What can hang from each mark:
z847: z481 z649
z890: z629
z485: z481 z890
z236: z776
z649: z629
z629: z236 z505 z649
z481: z605 z724 z776 z847

Each row was made from one small tree. The marks that hang from a mark follow it in brackets, in the order of their numbers. Every link used is in the known rows. Write each row's tree.
Known rows:
z847[z481[z605 z724 z776] z649]: [ 26.4 -47.3  -7.4  15.4  10.5   4.9 -11.9  -0.1  -1.3 -22.8   9.8  11.3
   1.6 -17.2   2.2 -49.7   2.8  36.3  -0.8  -6.1 -59.7  11.3  18.0  -7.8]
z890[z629[z236[z776] z505 z649]]: [ 14.2  19.1  -8.0  23.5  13.7   8.8  21.4  13.8   6.7  -5.5  17.3 -10.1
  -4.0  -1.0   6.8 -22.8  -9.8  34.4   7.9  -1.3 -14.0  19.9  14.3 -16.5]
z847[z481 z649]: [ 26.5 -40.4 -13.6   8.9  12.6   4.5  -3.2   7.4   2.8  -9.4  12.5  11.5
  -2.7 -16.2   8.2 -21.9  -3.5  19.9  -4.6   6.3 -24.0  12.9  11.0  -3.4]
z649[z629]: [ 2.3 -1.5 -7.3 -1.6  5.9 -8.0  0.8 -1.1  0.0  1.1  0.0  1.1 -9.8 -0.4
  9.5 -2.0 -5.5 20.3  8.4 -6.8 18.1 18.1 -2.3 -2.3]
z649[z629[z236[z776] z505]]: [  5.0 -11.3  -9.4  14.2   2.4  -4.1  15.7   9.0  -4.9  -0.8   8.9 -11.3
 -14.8   2.5   7.4 -33.6 -10.7  48.1  11.0 -11.6   5.8  27.1  -3.8 -11.2]
z485[z481[z724 z776 z847[z649]]]: [  1.5 -25.0   5.2  18.3 -10.8  -2.4  -4.0   3.8  17.3 -14.0  -1.9  12.3
  13.6   0.7 -19.9 -19.2   7.9  23.0   4.3 -20.7 -49.2  31.7  17.2   6.3]
z629[z505 z649]: [  3.5   9.6  -0.6  -7.0   7.5   6.3   8.5  10.7  -3.5  -3.6  19.1   3.3
 -10.0  -2.7   9.9 -20.4 -16.4  21.0   9.9  -2.2 -25.0  22.0   9.2  -9.7]
z847[z481[z724] z649[z629[z236]]]: [ 21.9 -47.8 -12.9  27.8  15.3  -2.2   2.0   7.0   2.5 -18.8  13.0   3.5
  -4.8 -15.0  17.8 -45.1  -0.9  43.5   2.5  -5.0 -20.7  40.5  13.5 -10.3]
z485[z481[z724 z776]]: [-11.7 -29.6   6.7  11.8 -16.6  -2.9  -8.5  -2.2   8.1 -14.9  -4.8   3.7
  10.6   4.9 -17.6 -14.2   5.5   3.1   4.9 -13.7 -33.5  20.4   7.1   6.8]
z481[z605 z776 z847[z649]]: [ 26.1   2.6  -5.9   3.9   6.1   1.7  -4.8  -5.3   9.2  -5.2   3.8  14.0
   0.6  -9.3 -10.6 -27.1   2.7  44.5   1.4 -19.7 -58.1  -0.9  18.1  -5.3]
z629[z505]: [  4.5  -5.1   0.4   3.3   1.8   5.7  14.2   5.8  -5.2   0.7  10.9  -6.8
  -7.3   1.7  -1.2 -24.7  -9.1  14.6   6.9  -2.8  -4.4  19.4  -4.1  -5.8]
z649[z629[z236]]: [  3.4  -4.0 -11.0  12.0   4.4  -8.5   5.7  -2.5  -0.4  -0.3   4.5  -9.1
 -15.7   0.8  15.3 -11.2  -5.6  27.2   7.2  -8.8  18.9  28.4  -2.8  -7.9]
z481[z605 z776]: [  8.5  -4.2  -3.1  -5.5  -1.5   1.4 -13.0 -13.1  -5.4  -5.7   0.6   2.2
  -5.0  -2.8  -7.6 -18.9   0.0  16.7   2.9  -9.8 -34.4 -16.3   3.6  -4.5]
z485[z481[z605] z890[z629]]: [  2.5  22.7  -3.2  -3.4 -20.1   4.0  -1.1 -14.1   9.4 -11.7   5.4  11.4
   0.0   8.0   3.7   0.4   7.7 -20.9 -11.3  -9.3 -13.6  17.2  -6.9  -2.6]
z481[z605 z724 z776 z847[z649]]: [ 16.8  -5.1   5.2  18.8   4.9   0.6  -4.5  -2.5   8.7 -16.7   0.0  11.9
  12.5  -7.6 -11.9 -47.9  12.8  52.5   4.6 -27.3 -72.2  12.0  25.4  -6.8]
z890[z629]: [12.8 18.5 -5.1 14.3 14.1  4.7  9.6  0.5 10.1 -1.3  2.6 -5.4  3.8 -0.1
  1.6  3.8  0.0  2.3  3.6  2.5 11.5  8.8  7.0 -5.4]
z485[z890[z629[z236]]]: [ 2.4 26.6 -2.5 11.5 -1.5  5.6  6.7 -4.5  4.4 -9.0  5.2 -6.3 -4.4 12.1
 18.6 -2.3  0.7 12.8 -7.1 -5.5 -1.2  4.4  0.8 -8.3]
z485[z481[z776]]: [ -4.9 -25.2  -0.9   1.0 -15.6  -2.4  -9.4  -3.1   8.2  -6.4  -2.1   5.9
   1.1   4.6 -17.0   1.0  -1.9  -3.0   3.0  -8.5 -22.3  11.9   2.3   8.1]
z847[z481 z649[z629]]: [ 28.8 -40.8 -18.4   6.9  17.3  -1.0  -3.1   6.4   2.8  -9.8  12.9  12.4
  -9.3 -15.9  15.8 -24.0  -7.6  34.6   1.1   1.6 -10.3  25.6   9.3  -5.9]
z481[z605]: [  8.1  11.9  -3.1  -7.1  -4.4   0.8  -2.1 -10.8  -4.4  -0.7   4.0   5.0
  -3.5  -7.2   0.3 -12.4   6.2  -9.7  -4.4  -2.3  -8.9  -1.3  -6.1  -7.0]
z847[z481]: [  7.7 -39.3  -2.4  12.3   1.2  -0.5  -5.4   3.3   3.1  -6.4   4.7  -1.8
  -0.4  -7.3   0.7 -23.8   2.9  14.9  -3.4   6.9 -14.5  10.3   5.8  -3.8]
z485[z481[z724] z890]: [-19.2  -2.5  10.5   3.0 -28.8  -0.5  -4.8  -5.2   5.4 -19.1  -2.0  10.4
   8.9  13.7   1.8  -8.2  11.0 -10.3  -8.6 -14.9 -25.8  22.5  -2.2   5.0]
z890[z629[z236 z505 z649]]: [ 15.9  23.2  -8.8  23.7  17.6   7.8  21.5   7.1   7.3  -4.1  20.2 -12.6
  -9.4  -1.3  13.2 -18.2 -11.5  23.5   9.1  -0.9  -3.5  33.9  11.7 -17.7]

Which tree is each row?
[  1.4 -55.3   5.4  23.7   1.7  -0.5 -11.8   2.9   2.2 -19.1  -0.6  -5.9
   6.8  -3.0  -5.6 -44.9   4.8  38.6   3.4  -5.0 -42.2   9.2  16.9  -2.7] : z847[z481[z724 z776]]
[ 11.9  22.9  -8.6  20.2  12.8   4.5  10.9   9.7  10.5  -5.9   9.9  -5.8
   1.1  -2.4   8.0  -6.4  -3.8  24.0   3.6   0.7 -11.2   6.3  17.1 -12.5] : z890[z629[z236[z776] z649]]
[  6.6 -45.2   3.4  19.4  -1.4   0.1 -14.0  -4.4  -1.1 -19.0   1.8  -2.6
   3.9  -7.8  -6.0 -53.5   9.5  32.6   0.2  -5.8 -49.4   7.6  13.4  -7.6] : z847[z481[z605 z724 z776]]
[  4.1   5.5  -5.7  13.2   4.6   4.5  16.4   8.3  -4.4  -5.7  25.4 -10.8
 -18.8  -1.7  17.3 -33.4 -15.4  32.2   8.4  -4.6 -23.5  35.9   8.0 -17.8] : z629[z236 z505 z649]
[ 12.5   3.2   1.4   5.5  -1.8  -1.5  -6.5  -8.3   9.0  -2.2  -1.8   4.4
   2.2  -2.7 -16.0 -29.3   7.7  41.5   2.7 -19.3 -49.8  -3.7  14.7  -5.2] : z481[z605 z776 z847]
[ 27.1   2.0  -9.3   1.9   9.2  -2.0  -5.3  -6.2   9.4  -4.6   3.7  14.7
  -4.9  -8.7  -6.1 -27.9   0.9  54.8   5.7 -22.8 -48.7   8.8  16.8  -6.8] : z481[z605 z776 z847[z649[z629]]]
[  2.0  -8.9  -9.6  11.8   1.2  -8.5   5.5   4.2  -0.9  -1.9   1.2  -6.8
  -9.6   1.3   8.7 -15.0  -4.2  38.8   5.8  -9.0   8.1  12.4  -1.1  -7.1] : z649[z629[z236[z776]]]
[ 34.5 -44.5 -20.6   3.9  15.2   0.1 -12.0  -3.3  -1.2 -13.5  12.8  13.6
 -13.6 -17.8   9.4 -38.0  -7.3  46.0   2.6  -6.1 -35.8  14.2  11.9  -8.6] : z847[z481[z605 z776] z649[z629]]
[  0.2  10.5  -3.2  13.2 -18.3   5.5  11.1  -3.8   9.7 -10.9  11.0  -2.0
  -5.4  14.7   6.6  -8.4  -0.8  -1.1  -6.1 -10.2  -8.0  35.4  -5.6  -4.5] : z485[z481 z890[z629[z236 z505]]]
[  3.7   0.0  -4.3  12.9  -0.2   4.8  15.8  18.3  -5.6  -7.1  21.2  -7.1
 -11.4  -1.6   8.1 -39.6 -14.9  48.4   6.6  -5.0 -38.9  14.9  11.2 -16.6] : z629[z236[z776] z505 z649]
[  6.2  -7.5 -10.0  14.2   5.5  -4.7  15.8   1.7  -4.4   0.2  11.9 -13.2
 -20.8   1.8  14.1 -28.4 -11.6  35.9  12.7 -11.2  16.0  41.5  -6.2 -11.7] : z649[z629[z236 z505]]
[ 13.6 -12.0  -4.9   2.7 -13.3  -1.2  -5.7  -6.3  15.0  -5.9   3.4  17.4
   3.2  -4.9 -19.0 -13.3   4.7   9.8  -0.6 -16.5 -45.6  20.0   8.6   2.3] : z485[z481[z605 z776 z847[z649]]]
[ 26.0  18.9  -6.1   2.7   3.7   1.0   5.1  -3.3   9.6   1.1   7.8  17.5
   2.1 -13.6  -2.7 -20.1   9.3  18.6  -5.3 -11.2 -32.0  13.6   8.7  -8.1] : z481[z605 z847[z649]]
[ 32.9 -43.3 -15.2   4.7  12.0   5.3 -12.1  -1.4  -0.9 -14.1  12.7  13.3
  -6.8 -17.6   3.6 -35.9  -4.0  31.3  -3.2  -0.8 -48.9   1.2  13.6  -7.0] : z847[z481[z605 z776] z649]
[  8.6 -16.0   8.2  26.1   9.6   0.3  -2.6   8.4  13.3 -16.2  -3.9   6.7
  16.6  -0.6 -11.3 -34.9   6.9  61.4   9.1 -25.5 -64.0  13.1  31.2  -0.1] : z481[z724 z776 z847[z649]]
[ 25.4 -35.6  -7.9  15.2   9.3   4.3  -4.1   1.3  -0.7 -18.3  12.7  13.4
   2.1 -20.7   7.4 -44.5   7.4  18.5  -5.9  -1.3 -40.3  21.2  11.7  -9.7] : z847[z481[z605 z724] z649]
[  3.2  -3.7  12.6  21.5  -2.9  -2.6  -5.4  -5.8   8.9 -15.0  -5.4   1.9
  14.4  -1.8 -16.8 -49.0  17.9  48.4   5.7 -26.7 -66.3  10.0  21.3  -6.6] : z481[z605 z724 z776 z847]
[ -4.9 -14.8  16.2  28.6   1.4  -2.9  -3.9   5.4  13.3 -14.0  -9.3  -2.9
  18.5   5.6 -17.1 -37.1  10.8  57.6   9.7 -25.5 -55.8  12.4  27.6   0.1] : z481[z724 z776 z847]
[ 21.8 -45.5 -10.6  18.4  16.3  -1.0  -1.3   8.4   3.0 -17.4   9.7  10.4
  -2.1 -14.9  14.9 -38.7  -0.2  38.5   3.0  -4.8 -22.0  35.4  14.0  -6.5] : z847[z481[z724] z649[z629]]
[  7.9  -1.0   8.0  24.5   7.5  -0.3   8.0  10.7  13.9 -10.8   0.1   9.7
  17.8  -5.4  -3.7 -27.6  13.0  34.9   1.8 -18.1 -38.5  28.2  21.8  -2.3] : z481[z724 z847[z649]]
[ -1.1   4.3  -5.1   8.7  -2.1  -0.7   1.6  12.3   0.0  -7.4  10.5  -0.3
  -3.7  -3.4   9.9 -15.3  -5.4  33.2  -0.4  -1.4 -33.5  -4.7  15.3 -10.8] : z629[z236[z776] z649]
[ 27.1  15.3 -11.0   8.5   6.7  -3.1   9.0  -4.4   9.7   0.5  10.1  12.8
  -5.6 -13.5   4.1 -25.2   6.5  30.2  -1.7 -15.3 -22.3  27.2   6.9 -11.9] : z481[z605 z847[z649[z629[z236]]]]
[ 27.1  17.6  -9.7   0.9   7.2  -2.8   6.3  -3.5   9.6   1.5   7.6  17.5
  -2.7 -14.2   1.9 -21.5   6.4  27.1  -1.2 -14.9 -22.5  23.6   7.1  -8.9] : z481[z605 z847[z649[z629]]]
[  2.3  13.1  13.3  20.1  -5.5  -2.9   5.0  -3.8   9.2  -9.1  -1.6   5.5
  15.9  -6.2  -9.4 -42.8  23.9  22.3  -1.8 -19.2 -39.5  25.0  12.2  -9.2] : z481[z605 z724 z847]
[ -6.5  15.5  10.3  21.8 -18.5   0.7   5.5  -1.2  22.8 -15.8  -1.3   8.3
  15.5  13.5  -2.9 -11.5  16.0   7.6  -6.5 -19.9 -27.0  38.0  10.0   0.7] : z485[z481[z724 z847] z890[z629]]
[ 27.4 -37.5 -12.5  13.5  13.2  -1.1  -3.5   0.0  -0.7 -18.1  12.8  14.0
  -4.3 -20.6  14.2 -47.6   3.9  32.8  -0.2  -5.6 -27.0  32.9  10.3 -11.2] : z847[z481[z605 z724] z649[z629]]
[ 17.3  10.7   1.7  16.7   5.8  -3.0   6.4  -1.1   9.1 -11.3   3.9  15.2
   9.2 -12.7   1.3 -42.0  16.1  35.0   1.5 -23.5 -36.6  35.9  14.5 -10.5] : z481[z605 z724 z847[z649[z629]]]
[ -9.4  10.0   6.5  12.8 -19.0   3.2   1.3  -4.8  12.3 -19.4  -0.2   6.6
  11.6  13.8   2.4  -5.2  10.3  -8.4  -6.5 -13.4 -17.2  28.8   2.1   1.5] : z485[z481[z724] z890[z629]]
[-15.5   2.2  13.9  11.1 -28.6  -2.5  -1.2  -1.4  15.1 -16.2  -2.8  12.0
  13.3  14.0  -4.2 -13.5  16.1   7.6  -8.9 -20.9 -36.8  32.2   5.7   4.7] : z485[z481[z724 z847] z890]
[ 31.4 -46.6 -20.6  18.4  16.9   1.0   7.4   8.3   0.2  -9.8  20.6   2.1
 -18.0 -14.6  18.7 -42.2 -11.7  45.9   3.9  -1.7 -14.2  41.4   6.1 -11.8] : z847[z481 z649[z629[z236 z505]]]
[ 16.5  11.7   5.0  17.3   3.0   0.4   5.7  -1.5   9.1 -11.7   3.9  15.1
  14.4 -12.4  -3.6 -40.4  19.1  23.9  -2.5 -19.7 -46.4  27.5  15.7  -9.2] : z481[z605 z724 z847[z649]]
[ 26.8 -51.8 -13.5   9.8  14.8   4.9 -11.2   6.3   2.9 -14.3   9.9   9.6
  -4.1 -12.4   3.9 -27.3  -7.9  39.0  -0.4   0.6 -41.9   1.9  17.1  -2.1] : z847[z481[z776] z649]
[ 20.4 -12.7  -6.5   9.5  14.3  -0.7   2.0   7.2  12.0  -3.7   3.5   7.2
  -2.9  -0.7  -5.9 -23.1  -8.0  70.4  12.6 -21.5 -41.6  16.8  21.4  -1.7] : z481[z776 z847[z649[z629[z505]]]]
[ -5.7  -9.5   4.7   6.8 -21.2  -2.6  -3.0  -8.6   5.2 -11.9   0.7   9.4
   8.8  -3.7 -12.9 -17.3  13.3 -23.3  -2.9 -10.1 -22.0  30.0  -3.5   0.5] : z485[z481[z605 z724]]
[ -2.9  22.4  -2.0  -2.7 -15.2   4.2  -1.8  -4.4  13.6 -13.2   6.8  12.6
   0.4  11.1   8.6  11.3   0.0 -10.1  -7.3  -7.0 -17.1  20.7   3.9   0.2] : z485[z481 z890[z629[z649]]]
[ 19.0   4.8  -8.4  15.0  10.9  -3.7  10.4   6.3  14.0   1.3   6.2   7.9
  -2.1  -6.2   5.0 -12.6   0.3  40.4   2.6 -13.6 -13.4  29.0  13.5  -5.1] : z481[z847[z649[z629[z236]]]]
[  0.3 -14.0   5.0  17.6 -12.5  -3.2   4.2   4.9  18.6 -10.1   0.5  14.8
  14.9  -2.6 -13.7 -13.1  11.3   3.4  -0.7 -15.4 -33.0  40.9  11.1   4.6] : z485[z481[z724 z847[z649]]]
[ 21.9 -56.8 -10.8  19.0  17.9  -0.9  -9.7   6.7   2.2 -21.4   7.3   8.4
  -2.5 -12.2   8.7 -43.6  -4.6  56.2   8.1 -10.1 -40.1  25.0  20.4  -4.7] : z847[z481[z724 z776] z649[z629]]
